Each row was made from one small tree. The marks that hang from a mark follow it in brackets, in alphabetical order. Every link used is in the known rows. Write each row's tree.
In the rows, 128 means zero.
Known rows:
foni(pinag): [158 105 113 125 75 133 98 132 154 123 113 138 142 95 110 99 113 104 116]
leka(budu kabe(zapi) nizate(vakar)): [136 124 121 119 205 137 102 128 127 115 123 90 101 108 156 100 161 155 134]
demariv(vakar): [132 112 105 121 118 116 101 123 141 126 138 129 100 91 108 112 138 104 130]
kabe(leka zapi): [100 113 94 132 121 151 89 138 130 136 137 139 128 89 116 126 101 159 137]
kabe(leka): [107 106 99 136 108 137 111 132 151 145 126 156 125 91 115 128 95 130 141]
budu(leka): [112 115 85 126 101 123 123 122 124 139 113 176 132 105 138 133 105 108 121]
kabe(leka(nizate) zapi): [90 114 99 132 128 154 100 134 106 127 131 118 101 99 144 140 113 169 141]
nizate(vakar): [135 119 99 126 141 156 87 133 140 126 99 159 140 84 113 94 136 120 140]
pinag(budu(leka)): [104 105 80 122 109 127 133 146 126 159 120 162 127 90 124 121 121 125 120]
budu(leka(nizate(vakar)) pinag): [136 117 98 138 116 132 150 141 100 100 84 163 108 94 161 132 132 127 135]
demariv(vakar(nizate)): [173 116 108 129 120 118 117 102 145 133 137 127 105 87 122 129 154 105 124]
budu(leka(kabe(zapi) nizate) pinag): [127 105 102 128 102 107 146 147 105 107 122 117 80 115 175 155 131 147 117]
budu(leka(kabe(zapi))): [111 114 82 121 118 118 113 129 124 137 128 133 111 111 141 132 119 140 112]
foni(pinag(budu(leka))): [128 100 90 126 80 128 136 150 134 147 111 147 141 89 110 110 109 120 105]
pinag(budu(leka(kabe(zapi)))): [97 104 76 119 118 123 122 152 124 159 135 118 107 96 134 124 135 160 110]
leka(nizate): [121 113 109 123 112 138 107 130 123 128 116 133 102 107 149 126 141 111 133]
leka(budu kabe nizate): [148 112 128 123 167 101 134 121 153 131 135 100 88 120 161 119 149 111 127]
kabe(zapi): [117 115 96 119 115 150 77 134 124 132 135 140 136 95 127 113 129 141 126]

Which tree is each row?
[129 107 104 132 91 114 155 140 107 110 108 159 101 107 173 151 117 115 125]
budu(leka(nizate) pinag)
[156 107 141 132 139 113 146 131 137 105 131 136 110 101 166 126 135 109 132]
leka(budu(pinag) nizate)
[100 108 87 122 117 132 146 147 105 156 116 140 98 99 153 137 137 132 124]
pinag(budu(leka(nizate)))
[98 124 94 134 163 174 92 140 102 118 107 121 112 89 140 121 125 179 151]
kabe(leka(nizate(vakar)) zapi)
[143 116 122 116 168 116 99 121 156 135 152 105 120 109 136 107 135 139 120]
leka(budu kabe(zapi))
[138 100 130 145 124 113 149 133 166 119 142 153 138 87 133 128 91 126 140]
kabe(leka(budu(pinag)))
[169 116 134 131 163 129 139 134 136 96 106 136 121 91 152 109 148 121 141]
leka(budu(pinag) nizate(vakar))
[131 117 126 118 174 120 112 124 130 121 146 85 89 120 162 119 151 143 122]
leka(budu kabe(zapi) nizate)
[115 113 125 134 159 127 139 117 139 131 135 131 110 108 154 134 111 131 144]
kabe(leka(budu nizate))
[158 106 138 125 146 104 136 138 135 104 142 87 90 111 168 129 151 142 124]
leka(budu(pinag) kabe(zapi) nizate)
[127 108 132 139 146 127 141 137 123 104 145 118 113 96 163 143 107 163 142]
kabe(leka(budu(pinag) nizate) zapi)
[107 119 118 130 173 142 115 123 119 124 148 113 114 107 155 134 110 160 141]
kabe(leka(budu nizate) zapi)
[131 105 125 139 136 125 125 141 144 111 154 138 142 87 132 127 96 159 136]
kabe(leka(budu(pinag)) zapi)
[144 110 103 137 120 111 159 147 124 106 88 135 83 103 161 135 139 126 128]
budu(leka(kabe nizate(vakar)) pinag)
[158 104 132 125 147 104 126 138 158 114 150 109 118 101 138 116 133 137 121]
leka(budu(pinag) kabe(zapi))
[138 100 100 134 78 90 158 140 152 123 115 152 103 104 142 140 116 110 114]
budu(leka(kabe) pinag)
[126 96 98 128 92 106 156 152 128 144 109 95 87 110 137 123 137 130 102]
foni(pinag(budu(leka(kabe nizate))))
